Each row was made from one small tree. The marks that hang from a mark follow it in brackets, in the order of their numbers. Every link used is in the known rows. Write each row's tree.
Known rows:
J_471(J_153(J_488 J_882(J_91))): [ 2.26  0.89  0.24 -0.31  1.02  0.61 -1.08  1.57  0.94  1.04  0.85  0.29
  1.17 -2.22  1.54  2.02  1.74  0.12 -0.38  0.23  2.62  0.51  0.52  1.03
  1.25  0.56 -0.31]
J_669(J_91(J_882)): [ 0.38 -0.15  0.53  0.83  2.00 -0.68  0.79  1.40  2.19  1.86  1.09 -0.31
  0.95 -0.26  0.35 -0.36  1.00  0.37 -0.43 -0.10  0.97  0.65 -0.82 -0.65
  1.07  0.25  0.17]
J_982(J_153(J_471)): [ 0.23  0.12  1.42 -1.76  1.39 -0.68  0.43  0.89  2.14  1.51  1.22  0.10
  1.58 -2.04  0.47  0.08  0.61  0.78  0.28  0.57  1.11  0.17 -0.29  0.66
  0.25  0.26  0.09]
J_195(J_463): [ 1.21 -1.31  0.85  0.04  1.06  0.92  1.02  1.53 -1.97  0.53  1.20 -0.61
 -1.45 -1.78  0.42  0.92  0.76  0.63  0.13 -0.01  1.90  0.31 -0.30  0.10
  1.43 -0.80  0.76]
J_153(J_488 J_609): [ 1.66 -0.50  0.39 -0.91  1.61  0.36 -0.57  0.57  2.63 -0.73  0.89  0.40
 -0.05 -2.57  0.57 -0.43  0.75  0.36 -0.27  0.37  2.80 -0.12  0.35  0.79
  1.45  0.26 -0.26]
J_744(J_912(J_153(J_471 J_488 J_609(J_463)))): [ 1.21  0.29  0.58 -1.90  1.48  0.55  0.77  0.99  1.79  0.37  0.19 -0.24
  3.59 -3.01 -0.11 -1.73  0.91  0.06  0.62  0.65  1.38  0.40  0.93  0.20
  2.44 -0.65  0.00]
J_982(J_153(J_609)): [-0.02  0.82  1.03 -1.48  1.37 -0.47  0.41  0.95  2.99  0.81  1.50  0.60
  0.38 -1.66  0.28 -0.52  0.49  0.53  0.08  0.30  1.90  0.27 -0.50  0.67
  1.78 -0.47  0.14]
J_669(J_91): [ 0.44 -0.46  0.26  0.47  2.16 -0.74  1.84  1.36  2.15  1.36  1.15 -0.01
  1.17 -0.71  0.55  0.66  0.98  0.01 -0.28 -0.01  2.07  0.84 -0.69 -0.21
  0.53 -0.02  0.34]
J_982(J_153): [-0.45  0.82  1.24 -1.03  1.30 -0.64  0.80  1.22  1.52  1.23  1.39  0.35
  0.92 -1.31  0.59  0.07  0.60  0.81  0.17  0.28  0.87  0.54 -0.69  0.66
  0.63 -0.26  0.25]
J_488(J_153(J_882)): [ 1.07 -0.13  0.85 -1.06  1.32 -0.81  1.36  1.84  1.22  0.07  1.20  0.20
 -1.23 -1.75  0.77  0.73  0.86  0.77 -0.28  0.18  4.61 -0.12 -0.22  0.31
  1.03 -0.24 -0.38]
J_91(J_669): [-0.37  1.10  0.80  0.57  1.41  0.70 -0.64  1.12  0.68 -0.39  1.09 -0.69
  0.89 -0.90  0.47 -1.93  0.81  0.26  0.30 -0.22 -0.61  0.79 -0.57  0.61
 -0.11  0.51  0.34]
J_153(J_471 J_488 J_609 J_882): [ 2.85 -2.08  0.19 -2.05  1.23  0.34 -2.16 -0.04  3.54 -0.65  0.77 -0.08
  0.12 -4.14  0.44  0.24  1.00  1.43  0.02  0.75  5.84 -1.51  1.17  1.07
  1.15  0.75 -0.75]
J_744(J_912(J_153)): [-0.05  0.54  0.65 -1.28  1.37  0.14  2.06  1.40  0.22  0.76  0.43 -0.35
  2.99 -1.82  0.40 -1.00  0.70  0.38  0.54  0.37 -0.29  0.94  0.14 -0.09
  1.98 -1.26  0.36]
J_471(J_153(J_488 J_609(J_463) J_882)): [ 2.84  1.18 -0.08 -0.50  1.15  0.84 -1.72  1.57  2.37 -0.40  0.90  0.32
  0.02 -2.87  0.33  0.49  1.55 -0.83 -0.32  0.00  4.16  0.40  0.86  1.18
  2.06  0.07 -0.24]
J_463(J_195): [ 0.04  1.04  1.06  0.44  1.27  0.58  1.49  1.05 -0.80  0.24  0.79 -0.27
  1.34 -1.43  1.17  0.55  0.15  0.63  0.30 -0.01  3.79  0.96 -0.12  0.64
 -0.21  0.43  0.19]
J_471(J_153(J_488 J_882(J_91(J_669)))): [ 2.04  1.25  0.20 -0.14  0.98  1.06 -1.64  1.45  1.11  0.86  0.88  0.18
  1.47 -2.10  1.45  1.27  1.79  0.08 -0.31  0.12  2.28  0.51  0.45  1.19
  1.14  0.76 -0.32]
J_609(J_153(J_488 J_882)): [ 0.67 -0.12  0.52 -0.03  1.18 -0.20  0.33  1.21  1.89 -0.18  1.11 -0.28
  1.32 -2.13  0.97  0.75  1.20  1.71  0.34 -0.04  4.28 -0.02  0.27  0.93
  0.41 -0.04 -0.16]
J_882(J_91(J_669)): [-0.44  1.82  1.22  0.84  1.36  0.12 -0.33  1.25  0.20  1.31  1.03 -0.22
  2.58 -0.44  1.39 -0.54  1.34  0.61  0.53  0.22 -0.30  0.81 -0.27  0.28
  1.01  1.21  0.13]
J_744(J_912(J_153(J_488 J_882(J_91)))): [ 0.47  0.40  0.42 -1.31  1.09  0.41  0.93  1.14  0.28  1.04  0.35 -0.10
  3.52 -2.30  0.85 -0.36  1.13  1.28  0.57  0.59  1.48  0.31  0.54  0.23
  2.26 -0.74 -0.07]
J_471(J_153(J_882)): [ 1.74  0.76  0.20 -0.33  1.05  0.18 -0.25  1.84  0.82  0.46  1.07 -0.12
 -0.17 -1.90  0.92  1.54  1.29 -0.37 -0.33 -0.11  1.94  0.81  0.12  0.75
  1.01 -0.33  0.12]
J_471(J_153(J_488 J_609 J_882(J_91))): [ 2.69  0.87  0.01 -0.73  1.08  0.77 -1.44  1.30  2.43  0.60  0.94  0.56
  0.67 -2.60  1.24  1.43  1.65 -0.18 -0.44  0.26  3.63  0.23  0.73  1.05
  2.35  0.33 -0.43]
J_488(J_153): [ 0.88  0.22  1.18 -1.02  1.67 -0.82  2.15  1.95  1.30  0.29  1.09  0.27
 -0.66 -1.37  0.75  0.31  0.71 -0.01 -0.39  0.20  2.68  0.47 -0.38  0.13
  0.86 -0.10 -0.20]
J_153(J_471 J_488 J_882): [ 2.28 -2.05  0.50 -1.43  1.10  0.09 -1.62  0.31  1.40  0.01  0.61 -0.46
  0.81 -3.62  0.87  1.09  1.14  1.83  0.12  0.71  4.36 -1.15  0.86  1.06
 -0.45  1.05 -0.58]
J_91(J_882): [ 0.10  0.50  1.33  0.48  1.29 -0.55 -0.47  1.43  0.16  0.86  0.94 -0.77
 -0.22 -0.59  0.42 -1.16  0.68  0.84 -0.08 -0.03 -1.19  0.48 -0.52 -0.42
  1.02  0.33  0.12]
J_744(J_912(J_153(J_471 J_488 J_609))): [ 1.16 -0.22  0.51 -2.23  1.45  0.58  1.06  0.80  1.93  0.56  0.25 -0.17
  3.42 -3.02  0.24 -1.32  0.77  0.40  0.44  0.71  1.05  0.25  0.76  0.19
  2.32 -0.78 -0.06]
J_912(J_153(J_488)): [ 0.53 -0.21  0.27 -1.32  1.17 -0.31  0.17  1.27  0.42 -0.02  0.93  0.40
  2.68 -2.01  0.50 -0.48  1.29  1.12  0.24  0.24 -0.42  0.67  0.16  0.64
 -0.16 -0.01  0.26]

Which tree is each row?
[ 1.19 -0.41  0.88 -0.54  1.20 -0.32 -0.11  0.92  2.40  0.82  0.92 -0.33
  2.90 -2.58  1.27  1.11  1.50  1.82  0.58  0.43  4.46 -0.39  0.78  0.81
  0.59  0.89 -0.44] -> J_609(J_153(J_471 J_488 J_882(J_91)))
[ 1.76  1.11  0.59 -0.04  1.53  0.88 -0.87  0.85  1.85 -1.03  0.65  0.31
  0.93 -2.68  0.08 -1.11  0.79 -0.17  0.21  0.20  5.15  0.26  0.82  1.04
  1.50  0.74 -0.23] -> J_153(J_488 J_609(J_463(J_195)))
[ 1.92 -1.03 -0.08 -1.01  1.11  0.37 -1.69  0.40  2.64 -1.05  1.03  0.27
 -0.84 -3.08  0.58  0.19  0.98  1.47 -0.13  0.34  5.50 -0.99  0.59  1.06
  1.68  0.02 -0.53] -> J_153(J_488 J_609 J_882)
[ 1.86  0.07  1.00 -1.01  1.77 -0.44 -0.54  1.01  2.86 -0.45  0.78 -0.41
  0.71 -2.81 -0.59 -1.39  0.82 -0.86  0.53  0.43  2.89  0.10  0.86  0.27
  1.51  0.56  0.06] -> J_153(J_471 J_609(J_463))
[ 1.27 -0.53  0.28 -2.27  1.18  0.56  0.50  0.72  1.91  0.37  0.31 -0.22
  3.01 -3.25  0.24 -0.99  0.89  0.95  0.50  0.69  2.35 -0.15  0.89  0.32
  2.42 -0.88 -0.20] -> J_744(J_912(J_153(J_471 J_488 J_609 J_882)))
[ 0.77  2.14  0.80  1.21  1.05  0.58 -0.17  1.59  0.77 -0.66  0.77 -0.38
  2.77 -2.30  0.27 -0.25  1.24  0.97  1.01 -0.26  7.67  0.51  0.93  1.26
  0.49  0.64 -0.12] -> J_609(J_153(J_488 J_882) J_463(J_195))
[ 2.13 -1.32  0.75 -1.12  1.06 -0.04 -1.78  0.37  1.17  1.07  0.58 -0.19
  2.18 -3.22  1.46  1.59  1.55  2.08  0.33  0.97  4.40 -1.12  1.04  0.91
  0.26  1.69 -0.74] -> J_153(J_471 J_488 J_882(J_91))
[ 0.54  0.35  0.71  0.19  1.13 -0.33  0.20  1.23  1.72  0.53  1.09 -0.10
  2.25 -1.86  1.38  1.09  1.48  1.86  0.47  0.14  4.31 -0.01  0.38  0.82
  0.92  0.40 -0.26] -> J_609(J_153(J_488 J_882(J_91)))
[ 1.38  0.32  0.82 -1.29  1.39 -0.76  0.94  1.62  2.53  0.38  1.27  0.65
 -0.80 -1.83  0.87  0.47  1.06  0.66 -0.23  0.39  5.62 -0.38  0.09  0.22
  2.66 -0.04 -0.61] -> J_488(J_153(J_609 J_882(J_91)))
[ 1.00 -0.49  0.44 -1.98  1.14  0.43  0.76  0.88  0.85  0.70  0.25 -0.40
  3.38 -3.01  0.47 -0.60  0.94  1.16  0.55  0.68  1.66  0.02  0.75  0.31
  1.67 -0.72 -0.10] -> J_744(J_912(J_153(J_471 J_488 J_882)))
[ 2.70  0.02  0.86 -1.08  1.63  0.88 -1.39  0.38  2.78 -0.63  0.40 -0.01
  1.95 -3.76 -0.08 -1.10  0.82 -0.20  0.37  0.62  5.55 -0.28  1.39  1.04
  0.98  1.43 -0.45] -> J_153(J_471 J_488 J_609(J_463(J_195)))
[ 2.34  0.39  0.06 -0.53  1.04  0.69 -0.99  1.52  1.10  0.29  0.87  0.13
  0.26 -2.48  1.13  1.69  1.46 -0.04 -0.52  0.05  2.67  0.47  0.40  1.15
  0.78  0.11 -0.20] -> J_471(J_153(J_488 J_882))
[ 0.87  1.04  1.05  0.38  1.30 -0.80 -0.06  1.83  1.81 -0.25  0.95 -0.91
  2.13 -2.31 -0.36 -0.56  1.42  0.34  1.18 -0.07  4.89  0.32  0.89  0.59
  0.64  0.35  0.16] -> J_609(J_153(J_471 J_882) J_463)
[ 2.95 -0.48  0.39 -1.15  1.14  0.87 -2.46  0.23  2.74 -0.96  0.53 -0.14
  1.13 -4.24 -0.06 -0.52  1.04  0.91  0.51  0.59  8.21 -1.13  1.63  1.33
  1.20  1.21 -0.72] -> J_153(J_471 J_488 J_609(J_463(J_195)) J_882)
[ 0.32  0.61  0.39 -1.48  1.15  0.18  1.20  1.18  1.15  0.82  0.56 -0.11
  2.86 -2.14  0.49 -0.89  0.97  0.84  0.66  0.49  1.75  0.35  0.49 -0.04
  3.21 -1.23  0.05] -> J_744(J_912(J_153(J_609 J_882(J_91))))
[ 2.04  1.22  0.19 -0.52  1.10  0.28 -0.65  1.62  2.18  0.76  1.16  0.32
  0.24 -2.00  1.02  1.29  1.50 -0.50 -0.25  0.09  2.94  0.56  0.43  0.65
  2.60 -0.11 -0.12] -> J_471(J_153(J_609 J_882(J_91)))
[ 2.78  0.37 -0.16 -0.95  1.12  0.85 -1.33  1.27  2.60 -0.14  0.98  0.38
 -0.27 -2.85  0.81  1.07  1.37 -0.34 -0.60  0.08  3.62  0.20  0.60  1.15
  1.88 -0.11 -0.33] -> J_471(J_153(J_488 J_609 J_882))
[ 2.24 -0.08  0.93 -1.78  1.49 -0.70  0.29  1.58  3.14 -0.33  1.03  0.15
 -0.85 -2.86 -0.16 -0.46  0.99  0.02  0.01  0.42  6.35 -0.58  0.62  0.36
  1.92  0.20 -0.57] -> J_488(J_153(J_471 J_609(J_463) J_882))
[ 2.04  1.89  0.41 -0.25  1.51  0.33 -0.20  2.01  2.15  0.03  0.99  0.14
  0.16 -1.92  0.09 -0.05  1.25 -1.93 -0.21 -0.14  1.60  1.35  0.41  0.60
  2.14 -0.22  0.27] -> J_471(J_153(J_609(J_463)))
[ 0.26  0.76  0.39 -1.10  1.05  0.85  0.37  1.04  0.48  0.83  0.38 -0.21
  3.81 -2.18  0.74 -1.11  1.18  1.23  0.64  0.48  1.14  0.32  0.47  0.37
  2.15 -0.56 -0.07] -> J_744(J_912(J_153(J_488 J_882(J_91(J_669)))))
[ 0.99  1.80  0.61  0.49  0.98  0.07 -1.09  1.19  1.22 -0.06  1.02  0.11
  0.87 -1.96  0.41 -0.22  1.18  0.68  0.82  0.18  6.94 -0.11  0.80  0.60
  2.76  0.50 -0.20] -> J_153(J_609(J_463(J_195)) J_882(J_91))
[ 1.31  1.06  1.22  0.23  1.67 -0.30 -0.02  1.62  2.07 -0.18  0.66 -0.57
  3.10 -2.54 -0.16 -0.85  1.44 -0.11  0.90  0.11  3.66  0.58  1.02  0.77
  0.25  0.94  0.05] -> J_609(J_153(J_471 J_488) J_463)
[ 1.85  1.55  0.14 -0.33  1.07  0.72 -1.29  1.54  2.37  0.54  1.18  0.18
  0.52 -1.89  0.93  0.55  1.55 -0.54 -0.20 -0.01  2.62  0.59  0.35  0.79
  2.53  0.09 -0.12] -> J_471(J_153(J_609 J_882(J_91(J_669))))
[ 2.76  1.67  0.12 -0.28  1.10  0.76 -1.80  1.61  2.24  0.36  0.86  0.52
  0.99 -2.58  0.71  0.83  1.84 -0.69 -0.18  0.18  4.14  0.42  0.98  1.08
  2.54  0.51 -0.36] -> J_471(J_153(J_488 J_609(J_463) J_882(J_91)))
[ 0.61  0.49 -0.02 -1.13  0.93 -0.64 -0.62  1.55  1.45 -0.75  1.24  0.25
  1.47 -2.14 -0.47 -1.39  1.38  0.78  0.73 -0.01  2.28  0.33  0.48  0.47
  1.55 -0.64  0.34] -> J_912(J_153(J_609(J_463) J_882))
[ 0.84  1.63  0.82  0.26  1.54  0.20  0.15  1.29  1.49 -0.80  0.93 -0.03
  0.40 -1.86 -0.20 -1.32  0.54 -0.65  0.49 -0.03  4.24  0.73  0.40  0.47
  1.85  0.09  0.21] -> J_153(J_609(J_463(J_195)))
[ 1.96 -1.57  0.42 -1.74  1.23 -0.38 -1.10  0.41  3.11 -0.41  1.05 -0.44
 -0.53 -3.28  0.13  0.03  0.78  0.97  0.28  0.50  4.86 -1.04  0.75  0.50
  1.52  0.10 -0.31] -> J_153(J_471 J_609 J_882)
[ 2.70  1.52  0.25 -0.46  1.51  0.82 -0.95  1.68  2.39 -0.16  0.80  0.40
  0.56 -2.51  0.30  0.06  1.41 -1.59 -0.41  0.03  2.29  1.00  0.69  1.00
  1.90  0.23 -0.05] -> J_471(J_153(J_488 J_609(J_463)))
[ 2.46  1.24 -0.02 -0.52  1.08  1.23 -2.02  1.21  2.63  0.39  0.99  0.44
  0.93 -2.48  1.13  0.69  1.71 -0.19 -0.39  0.14  3.33  0.25  0.63  1.18
  2.27  0.53 -0.45] -> J_471(J_153(J_488 J_609 J_882(J_91(J_669))))
[ 0.68 -0.51  0.88 -0.54  1.25 -0.73  0.73  1.21  2.25  0.24  1.13 -0.78
  1.54 -2.29  0.65  0.67  1.06  1.36  0.62  0.08  3.79 -0.06  0.38  0.51
  0.31 -0.01 -0.01] -> J_609(J_153(J_471 J_882))
[ 1.58  0.61  0.71 -1.04  1.42 -0.69  0.66  1.89  2.49 -0.62  1.20  0.40
 -1.47 -2.12 -0.04 -0.49  0.97  0.00 -0.08  0.13  6.09 -0.21  0.22  0.36
  2.27 -0.30 -0.42] -> J_488(J_153(J_609(J_463) J_882))
[ 2.14 -0.93  0.82 -2.23  1.48 -0.67  0.69  1.27  3.36 -0.10  1.12  0.22
 -1.09 -2.84  0.37  0.12  0.80  0.48 -0.26  0.49  5.88 -0.77  0.38  0.33
  1.80  0.02 -0.66] -> J_488(J_153(J_471 J_609 J_882))
[ 1.96 -0.53  1.16 -2.17  1.82 -0.68  1.43  1.38  3.41  0.15  1.03  0.29
 -0.55 -2.50  0.34 -0.30  0.66 -0.29 -0.35  0.52  3.96 -0.16  0.22  0.13
  1.59  0.18 -0.47] -> J_488(J_153(J_471 J_609))
[ 1.47  1.40  0.98  0.50  1.14  0.55 -0.50  1.28  1.41 -0.36  0.60 -0.61
  3.41 -3.05  0.16 -0.25  1.25  0.89  1.13  0.02  7.94  0.14  1.33  1.28
  0.14  1.15 -0.29] -> J_609(J_153(J_471 J_488 J_882) J_463(J_195))
[ 1.60 -0.40  1.22 -1.58  1.37 -0.93  0.92  1.56  1.70  1.11  0.99  0.12
  0.33 -2.19  1.09  1.13  1.19  0.92 -0.04  0.64  4.84 -0.49  0.29  0.22
  1.14  0.69 -0.63] -> J_488(J_153(J_471 J_882(J_91)))
[ 1.51  0.69  0.89  0.16  1.31 -0.28 -0.81  1.52  2.11 -0.43  0.76 -0.66
  2.56 -2.90 -0.17 -0.43  1.60  0.65  0.98  0.09  5.57 -0.02  1.16  0.98
  0.39  0.80 -0.16] -> J_609(J_153(J_471 J_488 J_882) J_463)
